Each row comes from the steps of one path. Every step used is in the known rows, and no mark comes twice. Write the path behind each row, first mark first.
Known rows:
bubas-gifib-tufad-pori: [ 35.1 -11.3  -6.7  21.8   7.9 -13.0 -45.5  25.0  24.8   1.6  -9.4  -4.7
  -6.5  43.7  11.9 -17.5 -31.7  18.3  22.7  40.3  26.7]
gemaf-pori-bige-gifib: [-12.5  64.4  -2.7   6.3   7.3  15.3  16.1  24.0  -3.0   4.4   0.6 -14.2
  36.5  10.3 -16.9  -9.4   5.9   4.1 -10.6 -15.9  -7.6]
bubas-gifib: [ -3.0  -6.4  16.2  21.5   8.2  -3.9 -32.9   6.2  11.7  32.6  -0.5   3.5
  28.9  23.7  -6.0 -12.9 -36.5  -9.8  21.6  34.2   7.1]
bige-gifib-gemaf-pori: [  8.8  10.0   2.1 -20.6  32.7 -30.6  11.1  10.3 -20.0 -11.7   8.2 -19.4
  21.8 -12.7 -24.5 -33.7   4.5 -33.9  10.3 -13.9 -27.6]
kana-gifib-bubas-pori-gemaf: [-45.3 -44.0 -13.1 -38.0 -22.4  30.4  16.8 -36.8 -12.0  16.2  16.6  34.4
  -1.6  -2.0  36.0   5.8  16.2  12.7 -25.2 -24.3  -7.7]
tufad-pori: [  6.7  -5.9   6.3  -0.7 -22.0   1.7  -9.8   8.2   2.0 -15.4 -10.1  12.8
   1.8  -8.3  29.8 -23.0  10.2  26.3  24.4 -10.4   4.8]
pori-kana-gifib: [ -2.3  18.3  17.8  -2.4 -10.9  30.3   4.6   7.3  -7.0  45.3 -14.7  13.4
 -44.4   2.4   2.0  25.1 -14.6  -9.2   7.3   5.2   3.1]
tufad-pori-bige-gifib-gemaf: [ 32.8   8.7  -7.7 -23.1  -2.9  -0.7 -16.3 -27.5  17.1 -29.8  12.4 -42.3
  11.0  31.9  21.1 -44.6  11.9  23.3  -6.8 -31.9  -6.3]
pori-bige-gifib: [ -0.7  51.3  22.1  15.6 -13.9  37.4  -3.1  -2.8  22.5   5.4   8.8  -6.4
  29.1  24.5  -0.6  -5.9  -6.7   8.8   3.0 -11.3   8.7]
kana-gifib: [-26.8  -4.8  -1.9  -7.4 -15.3  12.8  -0.1  16.5  -1.4  15.6  -0.4  36.3
 -11.8  14.8  -5.8  29.3 -24.1   6.0  -3.8  35.5  -1.0]
bubas-gifib-gemaf-pori-tufad: [ 10.2 -32.5 -16.9  11.6  31.9 -79.6 -21.4 -11.1  -3.3 -21.4  -7.4 -28.0
  28.5  -3.9 -12.3 -20.0   5.3 -19.9 -15.7  33.4   5.4]
bige-gifib-tufad-pori-gemaf: [ 33.5  36.2  27.6  -8.2 -14.4  32.1 -15.8  14.3   6.9 -13.6 -22.4  19.8
 -27.1  46.6  57.6 -42.2  16.1  -3.9  48.1 -21.1  33.2]
gifib-bubas-pori: [-20.2 -49.6  -1.0  -0.5 -11.0   3.3  17.6 -26.1  11.4  -9.5  26.9   7.7
  30.1 -53.5  -1.5  -0.2  10.7  21.2  -4.0 -28.7  -7.7]
bige-gifib: [ -0.1  30.1  36.7   6.3  -3.1  22.5  -2.8  23.1  15.6  -0.1  -0.6  15.4
  20.1   3.9  -7.1 -19.1 -10.7 -17.7  29.2  -1.9  16.8]
pori-gemaf: [-14.4   9.9  34.0   7.4 -27.4  30.9 -10.2 -22.3 -21.4  21.2 -14.7  38.9
   2.1   7.9  45.3 -15.2  16.4 -14.0  46.8 -14.8  -6.5]
bubas-pori: [  5.3 -24.0  19.5   9.6 -18.7  35.1  14.9  -0.1   6.4  16.9 -11.6  22.6
  33.0 -39.9   3.2  -0.8  21.2  21.0  15.6 -14.2  13.8]
pori-tufad: [ -6.7  -7.5  27.8  30.3 -27.5 -14.2  -8.0  -2.4  20.4 -34.6 -17.5  31.7
   9.3 -22.0  12.7  12.3  21.9   4.5   9.5  18.3  34.1]
bige-gifib-kana: [ -9.1  16.9  19.3 -24.8  16.0  18.3  -3.6  25.8  -1.4 -26.2  11.6 -18.1
   9.2 -11.5 -22.4 -43.4 -25.5 -52.0   3.8 -29.7  13.6]
bige-gifib-gemaf-pori-kana: [ 37.0  32.5  22.3 -15.5  41.8 -14.0  16.2   2.6 -21.8  17.8  -4.2 -43.1
 -14.3 -23.0 -14.6 -33.1  12.3 -51.4  21.8 -43.7 -22.3]
bige-gifib-gemaf-pori-tufad: [ 10.9   7.2   8.8  -8.2  23.9 -55.7  10.6   3.7   2.1 -51.8  -2.7 -15.5
  20.8 -18.3 -12.0 -24.0  33.9 -28.2  -6.7  -3.9  13.3]
bubas-gifib-tufad-pori-gemaf: [ 33.1  -0.6   1.8  11.9  -6.5   8.3 -49.6  -0.8   2.1  15.2 -26.1   8.9
 -15.1  67.6  58.5 -38.1 -10.7   3.0  39.4  18.2  24.1]
gemaf-pori-tufad: [-15.9   8.4   3.7  24.7  -6.7 -36.6  16.2  22.6  -5.5 -33.1 -20.9  23.0
  20.5 -38.6  -2.7   9.8  37.6   1.9  -2.8  13.1  20.5]
gifib-tufad: [ 12.9   0.6  13.8  39.5  -8.9   5.0  -9.4  12.4  11.4  -7.4  -5.2  27.7
 -15.0   3.4  -7.9  30.5 -14.6  -1.8  40.6  34.9   6.5]

Write each row's path:
[-17.1 -30.6 -34.9 -21.0   8.0 -61.1  13.3  -0.6 -19.3 -38.7  -7.9   8.3
 -10.0  -9.9 -10.0  24.8  21.9  -1.4 -42.4  35.5  -3.0]  kana-gifib-gemaf-pori-tufad
[-17.8  48.9 -24.9 -22.8  23.6   9.2  14.1  33.5 -21.9 -20.4  11.8 -49.4
  26.6  -7.7 -32.0 -30.2 -11.4 -26.1 -38.4 -42.2  -7.4]  gemaf-pori-bige-gifib-kana
[  1.6 -20.8 -16.0  -5.7  19.8 -44.2   7.5  -8.9 -36.9  -8.5   4.4 -10.1
  12.2 -31.2 -17.8  -8.0  12.3 -17.0  13.2   2.7 -46.7]  gifib-gemaf-pori
[ 32.0  -4.9  -1.4   2.4  49.1 -38.8 -14.8 -10.4 -28.6  50.0  -6.6 -55.5
  -2.7  -4.8 -15.9 -33.5 -15.6 -42.6  15.1  -3.2 -29.8]  bubas-gifib-gemaf-pori-kana
[  6.4 -30.3  22.9  23.1 -29.2  15.4  15.2  -9.3  26.1 -23.0 -28.0  26.3
  30.8 -45.2  12.7   7.5  50.6  27.0  -4.5  -4.4  52.5]  bubas-pori-tufad
[ 37.0  -6.4   8.6   9.3  -7.2  55.6  18.8  14.2   6.9  48.1 -25.5  13.6
 -55.3  -4.8  -7.7  46.0   0.6  10.2  -1.3   3.5  31.0]  bubas-pori-kana-gifib-tufad
[  9.7  32.5 -13.7  11.0  12.5   6.6  22.5  45.4 -25.0  36.6 -23.1  10.2
 -65.1   3.7 -21.9  49.8 -13.0 -13.6   0.6  22.1  -3.4]  gemaf-pori-kana-gifib-tufad
[-39.6 -54.3 -24.6 -26.7 -10.1   8.7  20.9 -13.9   9.0   1.2  28.9  17.0
   9.5 -25.0  -8.7  27.4  -8.2  27.3 -39.2  -2.2  -3.3]  kana-gifib-bubas-pori
[-10.8  30.9  -8.6 -11.7  11.8   8.9  24.8  35.1 -34.8  48.0 -18.9   7.0
 -40.0 -14.7 -13.9  24.3  -1.2 -11.5  -7.4   1.2 -14.2]  gemaf-pori-kana-gifib
[ 31.0  15.9  25.1   2.6 -13.3  17.7  -6.2   0.6  -1.1  13.8 -21.2  -9.0
 -33.4 -17.0  36.1 -26.8  19.1  13.7  34.8 -42.5   7.1]  tufad-pori-kana
[ 22.6  15.6  11.6  17.5  -4.0  29.9  -1.6  17.1   1.6  35.8 -17.6  18.4
 -74.9  21.5  -6.1  54.9 -24.6 -10.9  13.5  28.5  13.3]  pori-kana-gifib-tufad
[ -4.0  -3.2 -10.0  14.0 -12.8  12.5  -2.3  27.1   6.3   4.5  -4.1  41.0
 -37.0  31.2 -15.6  56.3 -31.0   7.2   4.7  59.8  10.3]  kana-gifib-tufad
[-27.2  28.7   4.0   4.9  -4.7   3.0  -3.1 -28.5  33.4 -20.4  45.3 -21.8
  26.9  14.4  -3.3  -4.4 -19.6   6.6 -18.4 -24.7  -9.5]  pori-bige-gifib-bubas
[-55.1 -29.5 -20.5 -16.5 -10.9 -19.8   2.5  -9.2   4.5 -10.2  39.3  21.3
 -13.8   2.0  -9.9  33.4 -35.1   6.0 -25.7  22.1 -23.0]  kana-gifib-bubas
[ 32.3  -9.1   9.3 -11.5   1.0  36.0   7.6 -42.4  18.2   2.7  10.7 -33.4
  39.8   1.7  -2.4 -23.7  22.5  18.6 -14.8 -39.9   0.2]  bubas-pori-bige-gifib-gemaf
[-19.6  -4.8 -56.6 -21.9   9.7 -25.0   8.3 -15.1 -31.4   4.1  13.2 -18.8
   0.9  19.2 -17.0  30.3  -1.1  17.6 -48.9  21.6 -47.3]  kana-gifib-gemaf-pori-bige
[ 20.0  14.5  11.0  -3.9   6.1   8.1 -12.4 -37.4  13.3 -10.3  20.9 -31.5
  20.4  28.6  -3.2 -12.8  -2.2  -3.9  -0.2 -14.1 -17.2]  pori-bige-gifib-gemaf
[ 12.8  64.1  -9.8  27.0  13.5  14.0  11.2  33.3   9.3  -2.5  -0.1  -8.3
  10.0  27.9 -24.9  17.0  -3.4   5.4  -3.4   8.9   3.4]  gemaf-pori-bige-gifib-tufad
[ 25.8   1.7   4.3  -2.2  27.0 -24.2  12.6 -17.6 -38.3  22.5  -8.4 -33.5
 -22.8 -40.0 -10.6 -11.9  18.2 -31.3  24.2 -29.1 -42.4]  gifib-gemaf-pori-kana
[-17.0 -23.1 -37.9 -34.0  18.4 -39.9  12.3   6.1 -40.6   0.0   5.8   2.7
  -9.5  -1.1 -23.6  17.0  -5.6  -7.7 -21.4  27.6 -43.6]  kana-gifib-gemaf-pori
[-29.7  -4.5  -2.0 -12.4  -1.5  -5.5   5.9 -19.4  -0.4  21.1  25.3  -0.1
 -50.5  -8.7  -1.8  27.2 -26.3 -11.3 -15.2 -11.9 -18.7]  pori-kana-gifib-bubas
[  0.4   4.9  17.2 -16.0 -34.2  21.6 -16.9 -14.7 -18.2  -1.1 -22.8  25.2
  -7.3  13.7  72.7 -44.9  32.4  13.5  41.1 -32.2   2.0]  tufad-pori-gemaf
[ 22.1  -6.7   7.9  43.1  12.3  -5.8 -39.9  18.3  21.6  22.4  -5.5   9.5
   4.0  38.2 -15.2  13.4 -48.0  -8.6  29.9  58.7  19.1]  bubas-gifib-tufad
[-41.6 -59.0 -19.3 -12.8 -24.5 -15.8  21.3 -19.2  29.8 -38.8  14.4  24.2
   5.2 -32.4   6.2  34.4  21.6  30.9 -59.3   6.5  38.9]  kana-gifib-bubas-pori-tufad
[-12.8 -21.9  21.8  -0.8  -6.8  -5.0  20.0 -17.5  50.8 -53.8  14.3   2.8
  36.2 -42.5   6.0 -15.1  34.9   6.6 -24.7 -31.1  52.2]  bige-gifib-bubas-pori-tufad
[-23.5 -29.3 -19.4   8.2 -19.7  19.4  14.2 -48.1  21.0  -5.5  32.2 -12.8
  38.6 -29.0   2.2  14.2  13.3  45.4 -31.8 -34.8 -14.2]  gifib-bubas-pori-bige
[ -0.9  -1.5 -34.1   2.3   9.9 -27.1   6.2 -30.3 -27.6  -3.7  11.1 -31.0
  21.4  -8.7 -11.3   6.0  15.1  11.6 -15.5  -4.8 -51.1]  gifib-gemaf-pori-bige
[ -8.6 -19.0  -3.6  -7.0  25.8  -7.6 -34.6  13.4  -5.3   2.8  10.7 -31.4
  19.0   5.5 -24.5 -37.9 -55.3 -43.3  -4.2   6.7   6.3]  bubas-gifib-kana
[  8.5   7.2 -45.1   5.4 -28.2  18.1 -16.2  12.7  15.4 -12.5  -4.6  10.6
 -38.1  58.2  17.8  40.8 -11.9  60.9 -29.8  34.4  12.6]  kana-gifib-tufad-pori-bige
